Each row comes from the steps of one path. Every step used is in the known rows, and no mark comes twice. Write the path behind each row, first mark first.
Known rows:
resi, mino, zokipiv: [ 19  18  18   5   0  -1  13  16   0 -37  15   8  -3  20  -5  -7  12  -3
  -5 -25 -54   8 -14  26   6 -10  -4 -32 -44   6 -32   6 -42   7  29   6
  26  43]
tivip, fovuzo, resi, zokipiv, mino, rumodu: [ 10  29  36  23  12   0  -4   1  52  -4  13  -6 -61   8  29  10 -21 -39
  -8  27  -8   5 -17   9   0  25  -3 -14 -81  -4  13  38  50  38  13  34
 -26  -5]
fovuzo, resi, mino, rumodu: [  8  19  46  -6  13  14 -15  -1  21 -43  14   9 -48  12  10 -18  16 -63
 -13  14 -31  19 -13   2 -10  -3  -4 -21   3  10 -16  29  20  24  10  13
  47  33]
kuge, fovuzo, rumodu, tivip: [ 14   3 -21   3  14  -5  35   6   5 -53 -16 -19 -25  22   9  -4 -12   9
 -10  13  -6  17  -6  -2 -19  -2 -11 -23  52   5 -16 -16  28 -37   8  -9
   4  45]
fovuzo, zokipiv, mino: [ 13  24  -2  53  10 -15 -11   0  14 -17  -5 -20 -10  24   2  -5 -20 -51
  -5   8 -34   4  -9   9 -10 -13  -1 -13 -36   1  -6  12 -44  20  26  30
 -21  19]
fovuzo, resi, mino, zokipiv, kuge, rumodu: [-11  31  31  -3  -8  12 -11   1   6 -27   0  10  -3  19  19  -9  24 -13
  -1   9 -47  17  -5  28 -12 -16   5 -30  -4  11 -13  27   4  16  12   9
  40  15]
mino, tivip, fovuzo, rumodu, kuge, zokipiv: [ 11  13 -10  43  15 -14  14 -47  11 -54  -4   3 -70  16  12  -7 -25  59
   5   4 -32 -19  -9  39  21  55  -5 -23   9 -14  -4  -3  30  26  -1  10
  -7  33]
tivip, fovuzo, zokipiv, mino, rumodu: [ 12  40   0  73   2  -9   3 -23  36  -9   0 -34 -81   9   2  19  -7 -19
   2   4  -1  -6 -18  23  14  26  -6  -1 -76  -6  12  30  17  50  15  33
 -39  19]
rumodu, kuge, zokipiv, mino, tivip, fovuzo: [  6  13  -2  38   9 -39   8 -41  25 -30  -6   3 -33  16  -5  29 -32  30
   8  -7 -43 -23  -7  42  13  34   0 -21 -66 -25   3   0   2  47   2   3
 -43   3]
kuge, zokipiv, fovuzo, rumodu: [ -8  28   0  57   2  -1  16  -4 -11 -20  -8   5 -30  25   3 -41 -16  -3
   3  -5 -49 -11  -1  13 -45  31  -2 -14  27   2  -6   8 -17 -27  -5  23
   5  19]
mino, rumodu, kuge: [ 22  22  10 -18  -8   2  -7 -22  13 -43   1   8 -32   7   5   5 -14 -26
  -9  -8 -25  12   5  27   7   8 -10 -35   1  -4 -32  21  50  27   8  14
   7  42]
zokipiv, kuge, mino, tivip: [-22  24 -21   7 -26 -19  -5 -21 -15 -26   3  14  -5   4 -24  -6   9   6
   0 -35 -40  18   3  24 -27 -19   2 -41 -62 -12 -15  -9 -31  -1   5  -5
  17  22]
kuge, rumodu, tivip, zokipiv, fovuzo, resi, mino: [ 15  -7  30   2  23  -1  31  29  -5  -8 -24 -25   4  32  32 -28  -5  -5
   1  -9 -46  16  -6   5   0 -34 -10  12  27   3   5  29 -14 -27  25 -19
 -19   0]
fovuzo, tivip, zokipiv: [ 15  13 -11   9  25  11  20   8 -18 -19   0 -36 -13  22 -12 -38 -21   8
 -13 -45 -22  14  -8  13   5 -31  -4  -9 -18   0 -19   7 -29   6  37  -1
  23  35]
resi, mino: [ 17  -7  39  -6   7   2  -4  28  -5 -54  24  24   4  23  -6 -22   0 -36
 -12 -11 -52   8 -13   7 -16 -19  -2 -30 -21   8 -30  10 -44 -11  21   8
  31  35]
fovuzo, resi, zokipiv: [  4   4  38 -19  16  20  -3  20  29 -38   5  11  13  20  25 -28 -31 -39
 -17  46 -43  21 -10  -7 -27 -13  -5 -32  12   9 -12  13 -19  -1  38  29
  19  11]
zokipiv, kuge, fovuzo, resi, mino, rumodu: [-16  29  21 -12   7  16   8  11  13 -47   6  19 -42   6   1 -12  33 -73
  -8   7   3  21  -2  14 -48  -8   1 -38   3  12  -8  24   9  10 -11  -6
  57  31]
resi, mino, tivip, rumodu, fovuzo: [ 39  -5  29  14  -8 -24  32  -5 -25 -45   5  34 -57  16  -3   2  -4  28
 -13 -66 -29  11 -17  11  20 -18 -12 -18  -9 -13 -15  13 -60   0  16  -9
  16  51]
kuge, zokipiv, fovuzo, resi, mino: [-16   8  38  22  15   4   6   4   8 -33  -9  19 -10  29   5 -48  -1 -38
   1  19 -65  -8  -6   8 -48   0   1 -14  33   8   1  16 -73 -24   8   6
  20  -5]
kuge, rumodu, tivip, fovuzo: [ 11  -7  39 -10 -15   1  29 -17  32 -47 -14 -12 -21  21   4  24 -23  55
  -5  18 -35  -1 -13   9  18  -4 -13  -5  -5 -11  -1   4  54  -4  23   5
 -37   5]
fovuzo, zokipiv: [  9  17   6  31   6  10   6  -7  12 -44  -7 -13 -12  22  -5 -21 -19 -17
  -9  18 -36  10  -8   8 -12 -13  -8 -18  15   6 -13   6 -52   4  37  26
   3  31]
tivip, fovuzo: [  5  12  33   7 -20  11  26  -7  31 -44  14   1 -34  16 -14   4 -22 -29
  -9   2 -21  -5 -15  10  -4  -3  -9 -20 -28  -2  -8   0  13  19  18  25
  -8   5]
resi, zokipiv, fovuzo: [  5  12  15   1 -11   5  26  35 -10 -15  14  23  13  22   9 -31 -35 -46
 -10  -6 -46   8   1   0 -40   8  -6 -32 -25   0 -16  19 -76 -41  26  24
 -16  13]
rumodu, fovuzo, zokipiv: [ 14  14   9  37 -27  -1  23 -11  12 -63 -25   7 -34  21  -8 -11 -16  17
  -6 -14 -39  -8 -11   7   5 -24 -11 -20  11   3   1   7 -66 -39  35  22
  -9  34]
resi, zokipiv, fovuzo, tivip, rumodu: [ 22  14 -20  29  21   9  39  23 -41  10   6  -6 -34  22  21 -37 -38  -6
 -22 -36 -11  19  -1   7 -26  10  -7 -13  16  -8 -14  29 -90 -16  33  18
   1  24]
tivip, zokipiv, mino, rumodu, kuge, fovuzo, resi: [ 20  37  -2   8  43 -11  30   3  29   2 -24 -30 -25  13  13  19 -10 -46
   1 -15  14  17   0  30  -8 -22  -5 -15  10  -2   4  25  54  73   3 -13
  -1   3]
kuge, fovuzo, resi, zokipiv, mino: [ -2  18  25   2  36  -3  29  36  32 -20  -6  14  20  23  16   1 -23 -53
 -10  35 -18  18  -7  -7 -50 -17   2 -31  -8   4   4   9 -33  17  22   9
   6  -8]
kuge, rumodu, fovuzo, resi: [ -4  13  70   0 -26  12  25 -21  32 -56 -31  27 -17  20   1   7  -8   3
  -7   8 -49   2  -6  -6  -4 -35  -6 -14  56   1  11  13  25  -6  19  18
  14  -3]
mino, tivip, fovuzo, resi, zokipiv: [ -2  11  30  -2   6   8  27 -12  37 -36  16   9 -41   9  14  -7 -32 -18
 -11  30 -20  13 -15  -2   2  23  -9 -22 -32 -10   6   9 -18  31  33  23
  -5   6]
rumodu, tivip, zokipiv, fovuzo, resi, mino: [ 22 -10  -2  -4  15  -7  22  28  -3 -12  -9 -39 -10  29  31 -43 -13 -48
  -4 -16 -30  14 -10   3  -7 -36 -12  -1   3   9  -5  21 -32 -39  24 -17
 -23  10]
rumodu, zokipiv, mino, tivip, fovuzo, resi: [ 10  12  -4  27 -11 -30  18 -47  27  -7  11 -23 -37  12  28  29 -30 -47
   1  11 -19   7 -11   3   6   3  -9 -18 -69 -27   9  -1  17  74  19  18
 -47 -12]
kuge, fovuzo, zokipiv: [ -3  24   5  31  21  12  47   3  15 -47 -19  -2   1  19 -23  -3  -6 -14
  -4  18 -17  13  -6   6 -32 -20  -7 -21  49   7  -3  -7 -70   9  35   5
  17  27]

Write each row's path:
[ 18  12 -54  45  11 -23  24  13 -41  -8   0  20 -24  14  35 -29 -14  24
   3 -28 -45   6  10  28  -8  37  -4 -36 -10 -11  -9  11 -61 -43  11   5
 -12  29] => resi, zokipiv, fovuzo, rumodu, kuge, mino, tivip
[ 27  -8  16 -22   8 -10 -14   6   4 -49   9  -5 -40  13  12  -6   5  12
 -12   0 -44  16 -12  13  13  -1 -11 -22 -38   0 -30  20  24 -31  15 -12
   0  66] => resi, mino, rumodu, tivip
[ 23   8  35   6 -16   4  28 -27  21 -36 -24   5 -55  20  12  -1 -25 -12
 -19 -13 -10  14 -11  -1  -5 -45 -15 -14  64  -2   2  15  16  17  18  21
  11   3] => tivip, rumodu, fovuzo, resi
[ 16   5  28  -3  38  -2  15  11   0 -24  12 -10 -17  20   5 -31   1 -38
  -4 -22 -34  26 -16   5   9 -23  -5 -10 -15   1 -13  15 -45  38  27 -11
  34  31] => fovuzo, resi, mino, tivip, zokipiv
[ 23  17  18   3   8 -11  26 -31 -10 -12   6   0 -34  13  -8   8 -25  -2
 -15 -27 -17  30  -7   7   1  -6 -12 -15  12 -17 -23   7 -12  67  19   7
  13  34] => mino, tivip, rumodu
[ 10  10  28   4  19  -8 -19  27  28 -13   6   4  12  23  33  -8 -33 -67
 -15  31 -38  17  -9  -3 -26 -11   1 -26 -36   4  -6  21 -14  14  26  33
  -5  -3] => fovuzo, resi, zokipiv, mino
[ 20  32 -31   3  43  11  51   2 -12 -24 -21 -29 -36  11 -13  -4  -5  26
  -6 -49  13  15   3  36   9 -10  -7 -21  20  -5 -14  15   6  27  21 -30
  29  50] => mino, rumodu, kuge, fovuzo, tivip, zokipiv
[ 10  29 -15  56  11 -32  -2 -27   3 -10   0 -21 -25  15  -4   6 -16 -39
  -1  -4 -30  12  -5   7   1  10  -3 -11 -53 -13  -3   6 -62  38  24  18
 -19  34] => fovuzo, zokipiv, mino, tivip
[ -13   28   17    3  -23   11   20  -13   17  -17    0   -4  -20   20
    2  -29  -20 -110   -9    7  -20   14    5   -9  -45   -2   -8  -16
   37    5   -1   14  -22   -1    7   24    4  -15] => zokipiv, fovuzo, resi
[ 17  18  11  -1  -3   4  -2  -4   2 -29   5   9 -56  13  29 -22   9 -97
  -4  -4 -21   9   6  17 -14  20  -7 -24  26   5 -14  43   1   1  -5   9
  12  20] => zokipiv, fovuzo, resi, mino, rumodu, kuge
[ 34  17  10  33 -19 -45  29 -28 -11  -5  -9  11 -56  13  -3  30 -26  -1
  -9 -70 -15   9  -9   9  14 -15 -10 -12 -41 -25  -4  14 -20  32   4   3
 -27  23] => zokipiv, mino, tivip, rumodu, fovuzo
[-22  25   4 -14 -21   7  27  13   3 -46   4  18   8  13 -22  -1  -3 -47
  -8  -6  -6  14   3  14 -59 -24  -1 -47  -3   4 -19  -7 -15  -4  -2  -1
  25  20] => zokipiv, kuge, fovuzo
[-14  22 -33  46  -9   5 -10  -6  -4 -30 -17 -11  -1  16  -7 -25   8  19
   0  -3 -36   8  -3  30 -31 -41  -1 -33 -28   6  -5   0 -61 -21  24  15
  10  14] => fovuzo, zokipiv, kuge, mino
[  15   13   10   12   11  -32   -3   17   -3  -10   19   17    8   15
   12    3  -31  -22   -8  -11  -46   18   -6    3   -5   14    0  -32
 -101  -15  -18   13  -55   14   24   14  -18   33] => resi, zokipiv, mino, tivip
[ 44   2   9  -8   9   1  10 -13  -3 -27  -3  -2 -12  24  21   4 -36 -13
 -18 -15 -15  17  -2  26   2 -22 -12 -28  45  -7 -32  15  18  48  17  15
   2  20] => tivip, rumodu, kuge
[  4  22   5  19  14   8  42  13   1 -44   0   6 -23  19  -8 -13  -1 -30
  -8   2  -3  13  -5   1 -35   5  -5 -28  52   8 -15  -7   6   2   4   8
  38  33] => kuge, fovuzo, rumodu
[ 15   5 -39  57  -3 -21  35 -34 -14 -21   7 -12 -47  10  18  11  -4  66
   7 -16 -36  -2 -14  25  14   7 -11 -23 -47 -23   0 -21  11  30  20   6
 -18  20] => kuge, mino, tivip, fovuzo, rumodu, zokipiv
[ -2  10  11 -21 -15   6 -23  38  -2 -38  20  23  20  16  19 -30 -27 -23
 -16   7 -41  13  -3  16 -37 -11   0 -52 -61   5 -29  17 -30 -28  19  24
   5  31] => resi, zokipiv, kuge
[-32  25 -10  17 -26  -3  10 -47  27 -27   1  -5 -53   2 -10   2   9 -15
   1   0 -10  11  -5  21 -18 -10  -3 -27 -44 -10  15  -7  11  27   2   8
   8 -18] => zokipiv, kuge, mino, tivip, fovuzo, resi
[ 12   7 -10  -9  -3  -3  31   2  13  -2 -21 -50 -10  25  23 -30 -33 -40
  -4  -6 -15  18  -2  -2 -10 -33 -16  -1  17   1   0  11   3 -19  22  -4
 -38  -4] => rumodu, tivip, zokipiv, fovuzo, resi
[ 15   7  12   2  -6  -7  44  17 -11   4 -27 -30  19  28   7  -8 -28  29
   2 -33 -42  12   1  11   2 -29 -13   7  10  -9  -5  20   3 -22  24 -15
 -47   5] => kuge, rumodu, tivip, zokipiv, fovuzo
[ 20   6 -17  -2 -13 -13  36  16  -6  -1 -13 -42  -2  25   9 -26 -35 -14
  -3 -40 -28  10  -1  11  -4 -26 -16  -6 -21  -5 -14   8 -22 -35  22 -15
 -48  18] => rumodu, tivip, zokipiv, fovuzo
[ 12  29  32   9  26  -5 -22  10  34  -2   4   1 -25  12  35  -2 -19 -50
 -12  23 -29  19  -9   3 -14  11  -1 -24 -53   0  -5  36  29  28  16  30
  -2  16] => fovuzo, resi, zokipiv, mino, rumodu
[ 15   4  16 -19   6  10   8 -13  54 -37  -6 -20 -64   7  39   4 -30  25
 -14  47 -14  14 -18   5  16  18 -16 -17 -30  -5   5  23  70  -6  30  16
 -35  19] => mino, rumodu, tivip, fovuzo, resi, zokipiv
[ -2  35 -14  21  -2   0  -3   6  -7   5  -9 -18 -16   5 -12 -15  15  36
   4 -59 -26  16  -3  46 -14 -47  -2 -26 -77   0 -14  17  30  13   6  -9
  13  24] => tivip, zokipiv, kuge, mino, rumodu
[ 25  18  14  21  18 -19   6  26   7   8   4 -25  11  26  -2  -4 -25 -37
  -3 -39 -29   8 -12  17  -5 -36  -2 -12 -71  -1 -15  14  -5  36  16   8
 -16   8] => tivip, zokipiv, mino
[ 19  15  -1  16 -13 -26   0 -23  35 -15   2 -38 -70   8   9  37 -17  -7
  -5   0  -7   1 -13  16  20  15 -12  -7 -97 -15  -2  17  84  14   3   9
 -61  18] => zokipiv, mino, rumodu, tivip, fovuzo
[ -2  -9  -4 -30 -21   6  -7   9  40 -46   0 -19 -28  16  50 -17 -38 -10
 -14  49 -11   9 -13   8 -11  -6 -10 -35 -48   1   0  12  34 -33  22  20
 -38   3] => rumodu, tivip, fovuzo, resi, zokipiv, kuge
[-15  30   3 -14  11  17  36  19  18 -21 -16 -18   2  18  -6 -22  -6 -56
  -4  -6  12  23  -3  15 -51 -51  -3 -28  29  11  -2   3   2  28   7  -8
  29   1] => tivip, zokipiv, kuge, fovuzo, resi
[ 18  19 -23  49  30 -42 -20 -31  -9 -25  -7   3 -32  20  24  -1 -23  22
   4  -4 -46  -6   1  31   5  42   4 -24 -18 -14 -13   4  20  31 -11   7
 -10  38] => fovuzo, rumodu, kuge, zokipiv, mino, tivip
[  1  45 -10  17 -37  -5  47 -10  -1  -1   0  -6 -15  16 -16  -7 -10 -45
   1 -39 -35   6   5  21 -22   9  -9 -22 -26  -3 -17   9 -47  -1  18  16
 -11  13] => mino, zokipiv, fovuzo
[  1  33 -64  13 -11 -10  34  -2  -5 -35 -16 -30 -29  13  18   2   6  21
  -2 -13   3  18   0  29 -16   2  -8 -39  -2   5 -22 -10  42 -32   2 -11
   2  52] => mino, zokipiv, kuge, fovuzo, rumodu, tivip
[-11  34 -15  -6   1  -7  53  11 -10 -18   0  -5   3  10 -28  -7  -6 -17
   1 -52  -3  24   1  22 -32 -25  -4 -33 -33  -7 -15  -2 -39  27   6 -29
  18  36] => mino, tivip, zokipiv, kuge, fovuzo
